In the rows, 128 means zero.
Known rows, with every way that one mark hangs from another
q_873[q_715[q_413]]: [158 143  57  94 130 102 126 147 131 130 135 118 128 149 129  65 127 119
 153 122 158]
q_715[q_413 q_629 q_873[q_199]]: [192 142 118 107 120 143 179  72 126 125 128 121  83 140 144  93 129  97
 142 103 166]
q_413[q_11 q_715[q_629 q_873[q_199[q_204]]]]: [177 108 166 112 141 153 157 117 117 115 116 153 105 149 165 138 128 133
 131 101 149]
q_873[q_199 q_715[q_413 q_629]]: [176 123 124  79 131  99 135  88 131 117 131 116 102 143 129  61 137 108
 149  93 184]
q_204[q_11[q_413[q_715[q_873[q_199]]]] q_177]: [ 85 154 122 192 126 123 110 106 113 132 120 127 140 134 159 160 137 120
 123 145  99]
q_873[q_199[q_204[q_11]]]: [130  77 172 110 117 131 105 163 159 130 141 131 149 103  92 127 119 140
 111 158  97]
q_199[q_204[q_11[q_413[q_715[q_629 q_873]]] q_177]]: [ 85 170 138 130 147 127  89 137  97 119 119 143 153 134 182 160 134 150
 117 140  95]
q_204[q_177]: [157 140  32 172 129 113 101 245 148 127 123 105 133 112  56 141 110 129
 132 141 117]
q_177[q_204[q_11[q_413[q_715]]]]: [ 49 165  78 178 140 128 101 118 122 140 120 132 157 115 120 129 128 153
 129 153  90]
q_715[q_413[q_11] q_629 q_873[q_199]]: [216 129 118  99 119 141 189  63 127 117 119 124  93 152 122 139 121  98
 158 105 173]
q_873[q_199[q_204[q_11]] q_715[q_413 q_629]]: [155 116 193  31 133 108 101  58 122 108 134 131 135 129 155  95 135 130
 125 120 153]
q_177[q_204[q_11 q_199]]: [ 80 144 106 166 115 152  94 137 147 139 122 110 148  87  62 169 109 148
  96 157 104]
q_873[q_199]: [156  84 105 158 115 123 140 193 168 140 138 117 117 116  68  94 121 118
 134 131 127]
q_11[q_413[q_715]]: [ 75 125  50 199 138 102 151 169 139 145 134 136 132 159 154  86 139 139
 163 125 121]
q_177[q_204]: [128 139  53 155 132 142 114 211 141 140 127 118 133  89  46 115 111 138
 120 144 107]
q_715[q_413[q_11] q_629 q_873[q_199[q_204]]]: [214 102 164  67 125 146 188  74 118 112 128 137 103 138 135 154 123 106
 143 114 156]
q_199[q_204]: [141  95 102 113 132 130 118 243 152 134 141 134 145 114  92 108 115 148
 123 148 103]
q_204[q_11[q_413[q_715[q_629 q_873]]] q_177 q_199]: [ 50 184 123 204 125 128 108  85 110 127 110 117 134 148 178 187 136 138
 116 125 127]

Rows
[227 111 159  80 129 141 171  85 110 101 123 129 105 124 119 192 120 101
 135 117 153] : q_715[q_413[q_11] q_629 q_873[q_199[q_204[q_177]]]]
[ 94 115 204  69 134  96  79 123 121 129 137 141 153 136 147  93 147 140
 124 122 121] : q_873[q_199[q_204[q_11[q_413]]] q_715[q_629]]
[ 85 170  73 174 142 123 151 140 111 144 122 143 112 174 194  76 145 132
 155 101 134] : q_11[q_413[q_715[q_629 q_873]]]
[ 38 128 104 191 106 112 119 129 159 153 134 115 160 143 113 153 126 143
 135 153 107] : q_204[q_11[q_413] q_199]
[ 29 160 133 193 122 162 129  80 110 148 122 131 141 114 153 164 132 138
 101 147  98] : q_177[q_204[q_11[q_413[q_715[q_873]]] q_199]]
[ 23 143 114 204 125 135 121  90 130 142 124 124 149 111 122 166 129 151
 113 147 102] : q_177[q_204[q_11[q_413[q_715]] q_199]]
[ 53 139  98 210 111 103  94 148 146 137 127 102 162 124  89 205 124 136
 124 157 103] : q_204[q_11[q_413] q_177 q_199]
[156  95 187  60 138 111  98 178 130 122 139 136 122 122 121  72 137 131
 116 104 146] : q_873[q_199[q_204] q_715[q_629]]
[178 134 123 140 135 147 158 108 124 121 108 142  96 161 155 123 126 124
 142  92 163] : q_413[q_11 q_715[q_629 q_873[q_199]]]
[107 132 190 100 124 141 123 121 117 140 132 143 132 134 157 118 138 127
 117 130 104] : q_715[q_629 q_873[q_199[q_204[q_11[q_413]]]]]
[130 132 111 118 132 124  63 211 140 117 126 123 170  99  81 172 108 155
 108 170  83] : q_199[q_204[q_11 q_177]]
[ 34 139 108 188 116 133 111 124 138 151 129 115 158 100  80 173 123 144
 111 159  92] : q_177[q_204[q_11[q_413] q_199]]
[201 122 161  86 129 143 163  97 109 107 132 124  96 112 141 145 127 100
 120 115 147] : q_715[q_413 q_629 q_873[q_199[q_204[q_177]]]]
[120 141 183 113 128 134 106 132 107 128 126 134 132 120 140 156 136 121
 109 131 101] : q_715[q_629 q_873[q_199[q_204[q_11[q_413] q_177]]]]
[200  83 176  37 136 102 142  88 124 103 134 135 122 139 123 122 132 120
 146 105 171] : q_873[q_199[q_204] q_715[q_413[q_11] q_629]]
[182  85 160  93 114 156 190 107 127 129 148 134 108 115 146 118 126  96
 119 140 126] : q_715[q_413 q_873[q_199[q_204]]]
[176  94 176  43 137 106 136  99 124 110 142 132 114 127 145  79 138 118
 132 104 167] : q_873[q_199[q_204] q_715[q_413 q_629]]
[149 147 124 148 136 151 149 121 123 129 118 138  85 148 178  71 134 123
 127  91 156] : q_413[q_715[q_629 q_873[q_199]]]
